Each row was made from one walk, in order. Every step used is in the known rows, and no mark comes twice. Write each row's walk.
Known rows
Z F T Y V: 0, -18, 14, 44, -14, 3, 10, 9, -20, 1, -12, -1, 0, -8, -9, -2, 6, 5, 4, 4, 24, 12, -9, 6, -7
P J: 8, 12, 16, -7, 5, 8, 21, -1, -51, 5, 2, -11, -13, -11, -10, -8, -1, 8, 6, -13, 4, 1, -23, -2, -1
F V P: -4, -8, 11, -17, 6, 5, -2, -12, -2, 14, 20, 2, 5, -10, -17, -2, 8, 6, 1, 9, 8, 2, -2, -5, -5
F Z P J: 1, 11, 14, -43, 0, 13, 3, 3, -69, 11, 13, -5, -1, -24, -28, 2, -4, 6, -4, -10, -19, 6, -12, -18, -5
T Y Z P J L: 4, 31, 23, 10, 13, 13, -1, 7, -78, 14, -35, 6, -57, -12, -28, 0, -7, -1, 0, -10, 6, 4, -12, -7, -1
V P J L: -9, 22, 21, -8, 1, 13, 19, -4, -53, 18, 7, -2, -49, -8, -29, -8, 5, 7, 13, -7, 14, -4, -23, 6, 3
V Y T: 7, 8, 17, -17, 8, 6, -9, 4, 2, 11, 1, 5, 1, -20, -25, -7, -3, 15, 4, -28, 2, -4, -12, 1, 2
Y Z F: 9, 12, 20, 14, 2, 11, 4, 19, -10, 0, 22, 2, -6, -17, -14, -10, 19, 8, -1, 0, 22, 5, -14, 0, 0
T Y Z: 8, 5, 18, -3, 3, 9, 2, 12, -7, 4, -26, 8, -12, -10, 2, -4, -18, 2, -4, -3, 11, 4, -5, -4, -1
T Y: 4, -15, 15, -4, 0, 8, 7, 3, -16, 6, -34, 6, -2, -6, 2, -4, -22, 2, 3, -12, 2, 4, -1, -9, -5
Z F: 5, -7, 17, 14, -1, 9, 8, 9, -20, 2, 16, 0, 6, -13, -13, -10, 15, 8, 7, -9, 13, 5, -10, -5, -3
Y Z: 10, 12, 18, -1, 1, 10, -1, 10, 7, 1, 17, 2, -10, -16, -6, -7, -5, 9, -3, 4, 9, 0, -9, 1, 4
F T Y Z P J: -9, 28, 16, 43, 9, 12, -6, 12, -52, 11, -23, 1, -14, -15, -27, 2, -22, 2, -6, -4, 10, 12, -20, -1, -6
P T Y Z: 20, 7, 20, -25, 9, 11, -17, 11, 4, 3, -35, 4, -11, -12, -3, -6, -22, 3, -33, -26, 13, 7, 7, 3, 0
Z P U L: -1, -4, 24, 8, -7, 7, 9, -9, -14, 9, 3, 2, 2, -21, -22, 2, 13, 1, -4, -16, 13, 13, 4, -13, 8
T Y V: 12, -15, 14, -8, -13, -1, 6, -6, -23, 5, -36, 1, -10, -4, 3, 0, -12, 4, 0, 5, 8, 2, 0, 1, -1
J L: 8, -4, 20, 0, 0, 10, 8, 1, -9, 5, 15, 6, -36, -12, -10, -10, 1, 10, 12, -9, 0, -1, 1, -4, 3
U L: 6, -2, 22, 5, -7, 9, 8, 0, -5, 1, 11, -5, -4, -17, -8, -4, 8, 4, 14, -13, 6, 11, -13, -8, 9
N L: 11, -5, 22, -5, -3, 8, 4, 1, -8, 0, 18, 0, -33, -14, -6, -9, 4, 8, 12, -8, 6, 4, 1, -1, 0
P T Y: 16, -11, 17, -28, 5, 8, -11, 1, -7, 6, -42, 3, -1, -9, -2, -6, -26, 4, -25, -35, 4, 7, 11, -3, -5
V P T Y: -2, -4, 17, -31, -1, 10, -17, -3, -2, 16, -42, 6, 1, -5, -16, -5, -31, 3, -26, -25, 14, 3, 5, 6, -4
P U L: 6, -10, 25, -6, -8, 7, 33, -4, 6, 2, 9, -3, -5, -17, -2, -5, 19, 2, 2, -21, 21, 11, -2, -8, 10
T Y V P: -6, -8, 14, -11, -18, 1, 0, -10, -18, 16, -37, 4, -9, -1, -10, 1, -16, 3, 0, 15, 18, -2, -6, 9, 0
F V Y: 24, -7, 11, -15, 12, 0, 1, -13, -23, 12, 10, 6, 2, -23, -18, 0, 15, 11, -5, 0, 3, 1, -4, -6, -8
Z Y V P U: -3, -7, 24, -15, -20, -3, 19, -20, -26, 18, 31, 6, -10, -9, -24, 7, 17, 8, -12, 10, 31, -2, 6, 14, 3
F T Y: -6, -17, 12, 32, -2, 9, 6, 8, 4, 4, -17, 6, 4, -10, -1, -4, -28, 5, 5, -9, 6, 10, -3, -3, -8

Which walk is each row?
15, 22, 19, -9, 7, 11, -42, 5, -2, 7, 1, 4, -2, -21, -30, -3, -16, 9, -38, -14, 2, 5, 9, 2, 2 -> Y Z P T
21, 18, 12, 1, 17, 2, -27, -8, -32, 17, 10, 12, -2, -29, -38, 7, 13, 10, -19, 14, 3, 3, -2, -6, -5 -> F V Y Z P
15, -6, 22, -1, -15, -3, 2, -12, -40, 6, 34, 0, -10, -12, -16, 6, 10, 11, 0, 7, 5, 1, 0, 6, -1 -> Z Y V
9, 6, 15, -42, 17, 8, -23, -2, 5, 14, -24, 5, -8, -10, -14, 0, -6, 0, -36, -11, 20, 8, 9, 1, -5 -> F V P T Y Z
-4, 13, 20, -13, -10, 4, 21, -11, -70, 19, -37, -2, -60, 1, -21, -1, 2, 0, 9, 4, 21, -3, -20, 11, 2 -> T Y V P J L
-4, 3, 14, 33, 1, 12, 0, 18, 13, 2, -11, 8, -8, -13, -2, -4, -24, 5, -2, 0, 14, 10, -8, 2, -3 -> F T Y Z
9, -5, 17, -12, 6, 8, -34, -3, -25, 12, -49, 8, 6, -13, -22, 0, -32, 3, -32, -30, -5, 9, 16, -7, -7 -> Z P T Y
0, 5, 18, -29, -3, 10, -20, -4, 10, 14, 1, 1, 3, -11, -23, -8, -17, 10, -25, -18, 12, 0, 2, 10, 1 -> V P T
13, -2, 14, -14, 24, 2, -5, 4, -18, 9, 18, 2, 6, -24, -32, -6, 41, 12, 3, -27, 12, 5, -10, -10, -7 -> Z F V Y T
16, -13, 19, -50, -20, 1, 6, -5, -37, 5, 51, 1, -5, -22, -15, 9, 13, 10, -4, 7, -10, 5, 4, -5, -3 -> F Z Y V
13, 27, 17, 13, 2, 7, -28, 1, -30, 17, -1, 15, -4, -27, -40, 3, -7, 11, -15, 9, 5, -3, -10, 3, 0 -> V Y Z P
1, 10, 17, 13, 4, 10, -23, 8, -23, 10, -34, 13, -5, -13, -18, 2, -24, 1, -9, 2, 2, 6, 1, -9, -2 -> T Y Z P
24, -11, 16, -32, -8, 1, -11, -7, -12, 5, -43, -3, -9, -6, -2, -2, -17, 6, -29, -18, 9, 5, 11, 7, -2 -> P T Y V
26, -2, 17, -23, 24, 7, -11, 11, -16, 1, -17, 1, -6, -15, -9, -4, 22, 0, -33, -25, 23, 16, 8, -8, -10 -> P T Y Z F V
13, -6, 15, 0, 19, 6, 6, 12, -26, 1, -9, 4, -6, -13, -5, -2, 27, -1, -5, -2, 22, 13, -2, -14, -10 -> T Y Z F V
6, 4, 19, 12, 5, 11, 6, 21, -24, 2, -21, 7, -8, -11, -6, -6, 6, 1, -2, -7, 24, 8, -10, -5, -4 -> T Y Z F
0, 14, 21, -14, 4, 13, -17, 16, -10, 13, -30, 7, -5, -10, -24, -7, -2, 0, -31, -19, 35, 8, -3, 9, -3 -> V P T Y Z F
13, -16, 13, 1, 13, 5, 9, 1, -23, 1, 27, -3, 7, -16, -11, -6, 36, 6, 3, -4, 10, 10, -2, -14, -9 -> Z F V
10, -11, 14, -63, 0, 13, -30, 5, -23, 12, -31, 8, 12, -22, -20, 3, -30, 1, -36, -30, -20, 12, 21, -18, -9 -> F Z P T Y
19, 7, 22, -10, 10, 12, -12, 20, -13, 2, -27, 3, -8, -13, -11, -8, 2, 2, -31, -29, 25, 11, 1, 1, -4 -> P T Y Z F
-5, 11, 16, -17, -12, 2, 18, -11, -67, 18, -43, -8, -22, 1, -15, 2, -8, 1, 2, 7, 21, -2, -23, 11, -1 -> T Y V P J
-2, 10, 17, 52, 0, 14, 2, 25, 9, -3, 38, 2, 0, -19, -17, -9, 13, 11, 1, 3, 25, 11, -17, 6, -2 -> Y Z F T
-17, -10, 11, 26, -21, 3, -1, -4, 1, 14, -19, 4, -3, -4, -14, 2, -22, 5, 2, 18, 21, 4, -8, 15, -2 -> F T Y V P
-4, 21, 16, -9, 20, 9, 17, 7, -70, 14, -17, -4, -18, -8, -23, -1, 31, -5, -3, 0, 35, 10, -25, -4, -9 -> T Y Z F V P J
0, -15, 15, -50, -7, 10, 9, 0, -11, 10, 18, 9, 13, -25, -17, 1, -2, 6, -18, -10, -7, 6, 16, -20, -3 -> F Z P U
-8, -17, 14, 48, -1, 10, 11, 17, -13, 2, -10, 5, 8, -11, -9, -6, -4, 4, 7, -12, 18, 14, -9, -3, -10 -> Z F T Y
